What can hang from each mark
loruk: rimomop
kazo: vozu
likap: ruvo
foza: vozu
nepupem: vozu
domunu: loruk nepupem
negi: vozu
ruvo: likap
vozu: gefaz kazo likap negi
gefaz: rimomop ruvo

Each row was made from one small tree. Brackets hold a mark, then the marks that hang from it, in alphabetical order. Every link used is in the known rows. Write each row's tree.
Known rows
(negi (vozu (gefaz rimomop) kazo likap)): [-0.33  1.98 -0.26 -1.81 -1.26 -1.49 -0.41 -0.40 -0.66 -1.08  1.41  0.59
  2.45 -1.66 -0.71 -3.68  6.36  1.63  4.15  0.64 -2.77 -1.92]
(domunu (nepupem (vozu gefaz))): [-1.23  0.65  0.85  0.15 -0.57  0.03 -0.90 -1.01  2.25  0.22  3.37  0.01
  0.50 -1.51  0.85 -0.33  1.37  0.50 -0.10  0.96 -4.16  0.62]
(domunu loruk nepupem): [-0.86 -0.27  0.45 -0.80 -1.68 -0.92 -0.71  0.01  3.16 -0.62  1.51  0.21
 -1.97 -0.12  0.91 -0.73 -0.62  0.49  0.46  0.93 -3.84 -0.40]
(likap ruvo): [ 0.31 -1.02 -0.43  1.88 -0.88 -0.52 -1.73 -0.49 -0.14 -0.91  1.30 -0.07
  0.23  0.24 -0.71 -0.61  0.42  0.92  0.23 -0.33 -2.18  0.24]
(negi (vozu (gefaz rimomop) kazo (likap ruvo))): [ 0.84  1.57 -0.44  0.37 -1.45 -1.21 -1.33 -0.56 -1.01 -0.88  0.93  0.01
  3.66 -1.09 -1.05 -4.25  6.49  1.25  3.37  0.28 -2.58 -1.60]
(kazo (vozu (gefaz rimomop) likap negi)): [ 0.74  3.00  0.26  0.64 -0.47 -1.36 -0.50 -0.07  0.97  0.03 -0.45 -0.05
  3.30 -0.99 -0.77 -0.17  4.72  0.49  2.71  0.88 -3.59 -1.62]
(kazo (vozu (gefaz rimomop (ruvo likap)) negi)): [ 0.95  2.08  1.13  0.38  0.35 -1.64  0.42 -0.16  1.02  0.86 -1.27 -0.33
  1.97 -0.91 -1.58 -1.70  5.65  0.97  2.83  1.35 -4.88 -0.71]
(ruvo likap): [ 0.20 -0.75  0.34 -0.38 -0.76 -1.53 -0.54 -0.22 -0.13  0.38  0.82  0.11
 -0.69  0.01 -1.15  0.61  2.20  1.34  1.67  0.51 -3.57  0.02]
(kazo (vozu gefaz (likap ruvo))): [ 0.51  2.10 -0.73  3.28 -0.75 -0.73 -1.58 -0.14  0.23 -0.56  0.28  0.18
  4.17 -0.49 -0.79 -0.72  2.46  0.63  1.89 -0.11 -3.16 -0.81]
(vozu (gefaz rimomop ruvo) kazo likap negi): [-0.22  2.79  0.94 -1.66 -0.62 -0.50 -1.12 -0.23 -0.16 -0.38  0.53  0.14
  3.97 -2.17 -1.26 -2.01  7.99  2.30  3.60  0.94 -3.97 -2.16]
(nepupem (vozu (gefaz rimomop) negi)): [-0.50  0.47  1.09 -0.94 -0.39 -0.05 -0.67 -0.27  1.10  0.30  1.50 -0.67
  0.69 -1.18 -0.39 -0.32  4.65  0.67  0.86  1.15 -3.45  0.01]
(negi vozu): [-0.67 -0.36  0.23 -0.31 -1.15 -0.86 -0.18 -0.09  0.61 -1.66  1.60  0.52
 -1.11 -0.95 -0.52 -3.06  0.69  0.82  1.45  0.09 -1.77  0.56]
(domunu (loruk rimomop) (nepupem (vozu gefaz))): [-2.30 -0.67  0.39 -0.80 -1.77  0.10 -0.51  0.41  4.38  0.46  2.54  0.39
 -0.02 -0.76  0.66 -1.24  1.15  1.14  0.70  2.91 -5.18  0.58]
(negi (vozu (gefaz ruvo) kazo likap)): [-1.30  2.42  0.67 -0.97 -0.97 -0.55 -0.62 -0.03 -0.10 -1.59  1.62  0.77
  3.82 -2.95 -1.44 -4.86  5.95  2.09  3.84  0.34 -3.45 -1.10]
(domunu (loruk rimomop) (nepupem vozu)): [-2.38 -0.97  0.11 -0.66 -1.87 -0.77 -1.32  0.01  4.37  0.49  3.29  0.15
 -1.66 -0.04  1.18 -0.96  0.26  1.42  0.52  2.94 -5.33  0.89]
(negi (vozu kazo likap)): [-0.72  1.82 -0.31 -0.97 -1.35 -1.71 -1.62 -0.46 -0.43 -1.61  1.92  0.68
  1.88 -1.31 -0.69 -2.83  4.33  1.56  3.75  0.14 -2.50 -0.84]
(loruk rimomop): [-1.20 -1.93 -0.47 -0.49 -1.53 -0.46 -0.78  0.18  0.50 -0.67  1.93  1.37
 -0.60  0.10 -0.91 -0.31  0.36  1.88  1.76  1.87 -2.89  0.43]
(vozu likap): [-0.59  0.67 -0.01 -0.40 -1.32 -1.14 -1.44 -0.53  0.13 -0.69  1.80  0.34
  0.64 -0.71 -0.10  0.15  2.23  1.88  1.66  0.38 -2.90 -0.99]
(vozu (gefaz rimomop) likap negi): [ 0.41  1.44  0.92 -1.15 -1.01 -0.61 -0.45 -0.26  0.26  0.16  0.07 -0.09
  2.25 -1.29 -1.12 -0.29  5.27  1.17  2.26  0.79 -3.07 -1.75]
(foza (vozu kazo negi)): [ 0.08  1.08 -0.12 -0.82 -1.52  1.50 -2.80 -0.93  0.22 -1.14  0.66  0.11
  2.27 -0.91 -1.39  0.21  3.28  0.50  3.19 -0.36 -1.73 -0.07]
(kazo (vozu (gefaz rimomop ruvo) likap negi)): [ 0.21  3.39  0.82  0.32 -0.22 -1.11 -0.62 -0.12  1.34 -0.02 -0.20 -0.23
  3.34 -1.75 -0.95 -2.06  5.57  1.61  2.57  1.07 -4.39 -1.73]
(nepupem (vozu gefaz negi)): [-1.16  0.61  1.34 -0.13 -0.17  0.80 -0.92  0.16  1.35 -0.27  1.38 -0.54
  1.91 -1.79 -0.76  0.01  3.20  0.37  0.59  0.56 -3.01  0.74]
(domunu loruk (nepupem (vozu (gefaz ruvo) kazo))): [-2.19  1.75  0.86 -1.52 -0.69 -0.10 -1.29 -0.01  3.49 -0.58  3.08 -0.05
  1.34 -1.73  1.01 -2.60  3.78  1.20  1.44  1.49 -5.58 -0.10]

Which tree is each row?
[ 1.52  2.65 -0.08  2.55 -0.63 -1.15 -1.48 -0.34  0.61  0.25 -1.08 -0.87
  4.38 -0.32 -1.13 -0.99  4.90  0.46  2.18  0.41 -3.39 -1.47] | (kazo (vozu (gefaz rimomop) (likap ruvo) negi))
[ 0.04  2.36 -0.46  0.58 -0.81 -1.83 -0.39 -0.32  0.36 -0.57  0.70  0.45
  1.89 -0.48  0.06 -0.56  3.87  1.13  2.68  1.24 -3.72 -1.83] | (kazo (vozu (gefaz rimomop) likap))
[ 0.04  3.10  0.45  1.09 -0.40 -0.42 -0.87  0.28  1.10 -0.54 -0.49  0.14
  4.08 -1.41 -1.14  0.15  3.45  0.28  2.65  0.46 -3.12 -0.99] | (kazo (vozu gefaz likap negi))
[-0.34  1.32  0.67 -1.18 -0.59  0.61 -1.00  0.16 -0.44 -1.23  0.22  0.68
  3.17 -1.28 -1.72  0.24  3.95  0.36  3.04  0.22 -2.01 -0.54] | (vozu gefaz kazo negi)
[-0.71  2.02  0.01 -1.04 -1.30 -0.77 -0.64  0.13 -0.44 -1.49  1.26  0.93
  3.39 -2.10 -1.28 -3.07  5.07  1.17  3.86  0.21 -2.55 -1.11] | (negi (vozu gefaz kazo likap))
[ 1.17  0.95  0.48  1.01 -1.29 -0.25 -1.29 -0.49 -0.14  0.57 -0.37 -0.80
  3.60 -0.81 -1.39 -0.82  5.19  0.87  1.24  0.27 -3.06 -1.56] | (vozu (gefaz rimomop) (likap ruvo) negi)
[-0.35  1.11  0.72  2.02 -0.58 -0.69 -3.31 -0.64  1.21  0.58  1.95 -1.55
  3.26 -1.02 -0.51 -0.20  4.30  1.19  0.41  0.23 -3.67  0.11] | (nepupem (vozu (likap ruvo) negi))
[ 1.07  1.28 -1.14  0.63 -2.22  0.84 -2.92 -1.42 -1.03 -0.12  0.85 -0.28
  4.30 -0.91 -0.71 -1.33  6.10  1.26  3.42 -0.20 -2.58 -1.86] | (foza (vozu (gefaz rimomop) kazo (likap ruvo)))
[-0.54  3.65  0.96  1.11 -0.14 -0.30 -0.79  0.13  1.62 -0.40 -0.31  0.07
  4.41 -2.34 -1.53 -1.64  4.32  1.09  2.52  0.58 -3.95 -0.92] | (kazo (vozu (gefaz ruvo) likap negi))
[ 0.44  1.43  1.16 -1.92 -0.15 -1.04 -0.34 -0.27 -0.49  0.77 -0.41 -0.22
  2.72 -1.33 -2.07 -1.56  8.10  1.85  3.86  1.15 -4.44 -1.33] | (vozu (gefaz rimomop (ruvo likap)) kazo negi)
[-1.44  1.76  0.91 -1.23 -1.04 -0.85 -2.38  0.05  3.67 -0.07  2.18 -0.68
  0.74 -0.69  0.74 -0.23  3.33  0.32  1.66  1.29 -4.69  0.15] | (domunu loruk (nepupem (vozu kazo negi)))
[-1.12  2.26  0.26 -1.11 -0.71 -0.16 -1.29 -0.20 -0.26 -1.05  1.63  0.85
  4.02 -2.32 -1.05 -1.88  5.72  2.39  3.28  0.48 -3.84 -1.61] | (vozu (gefaz ruvo) kazo likap)
[ 0.57  2.44 -0.06 -1.65 -1.96  1.01 -1.81 -0.85 -0.23 -0.07  0.26 -0.20
  4.21 -1.71 -1.16 -0.36  7.25  0.85  4.19  0.30 -2.70 -1.87] | (foza (vozu (gefaz rimomop) kazo likap negi))
[-1.80  1.17  0.43 -0.87  0.05  0.31 -1.50 -0.12  0.49 -1.18  3.29 -0.03
  2.55 -2.14 -0.25 -1.82  4.98  2.11  2.05  1.00 -4.21  0.11] | (nepupem (vozu (gefaz ruvo) kazo))
[-0.02  1.19  0.42 -0.23 -2.10  1.22 -2.28 -0.94  0.91 -0.11  0.52 -0.38
  2.37 -1.46 -0.97  0.31  3.11  0.95  2.13 -0.33 -2.24 -0.75] | (foza (vozu likap negi))
[-0.07  0.70  1.39 -1.17 -0.29 -0.05 -0.02 -0.22  0.73 -0.15  0.28  0.16
  1.09 -1.70 -1.20 -2.26  4.16  1.35  1.29  0.89 -3.31 -0.83] | (vozu (gefaz rimomop ruvo) negi)
[-0.18  1.66  0.84 -1.98 -0.19 -0.17 -0.70 -0.40 -0.18 -0.84  0.37  0.16
  2.39 -1.61 -1.26 -2.05  6.26  1.56  2.91  0.86 -3.29 -1.23] | (vozu (gefaz rimomop ruvo) kazo negi)
[-0.38  2.24  0.38 -1.20 -0.99 -0.85 -2.20 -0.03 -0.41 -0.67  1.04  0.22
  3.35 -1.01 -1.01  0.68  5.08  1.58  3.58  0.17 -2.88 -1.28] | (vozu kazo likap negi)
[-0.22  1.48  0.84  1.90 -0.47  0.54 -2.36 -0.23  0.85  0.73  1.21 -1.36
  4.77 -1.70 -1.11 -0.55  4.91  0.72  0.44  0.07 -3.50 -0.06] | (nepupem (vozu gefaz (likap ruvo) negi))
[-0.37  3.01  0.80 -0.90 -1.46  2.12 -2.21 -0.75  0.38 -0.56  0.39  0.14
  5.67 -2.92 -1.87 -1.62  6.49  1.49  3.94  0.00 -2.97 -1.37] | (foza (vozu (gefaz ruvo) kazo likap negi))
[ 0.67  1.66 -0.14  0.97 -0.87 -0.67 -3.37 -0.34 -0.54 -0.40  0.56 -0.51
  4.76 -0.52 -1.56 -0.02  5.01  1.25  2.82 -0.26 -2.57 -1.10] | (vozu kazo (likap ruvo) negi)
[-2.34  0.07  0.10 -0.74 -2.36 -1.11 -1.59 -0.04  4.35  0.84  3.49  0.09
  0.02 -0.46  1.27 -0.78  2.29  2.08  1.12  2.91 -6.00 -0.12] | (domunu (loruk rimomop) (nepupem (vozu likap)))
[ 0.19  0.43  0.82 -0.20 -1.56  2.69 -0.77 -0.47  0.83 -0.60 -0.26  0.00
  2.18 -1.65 -1.66 -0.03  1.92 -0.05  1.61 -0.44 -1.52 -0.07] | (foza (vozu gefaz negi))
[-0.92  1.79 -0.30  0.93 -1.73 -1.38 -3.41 -0.48  2.83  0.31  2.96 -1.26
  2.41 -0.38  1.22 -1.10  4.05  0.98  1.30  0.84 -5.29 -0.48] | (domunu loruk (nepupem (vozu kazo (likap ruvo))))
[ 0.59  1.78 -1.09  3.38 -0.88 -1.54 -2.49 -0.41  0.62 -0.66  0.87 -0.21
  2.74  0.16 -0.16 -0.58  1.78  0.97  1.67 -0.02 -3.44 -0.64] | (kazo (vozu (likap ruvo)))
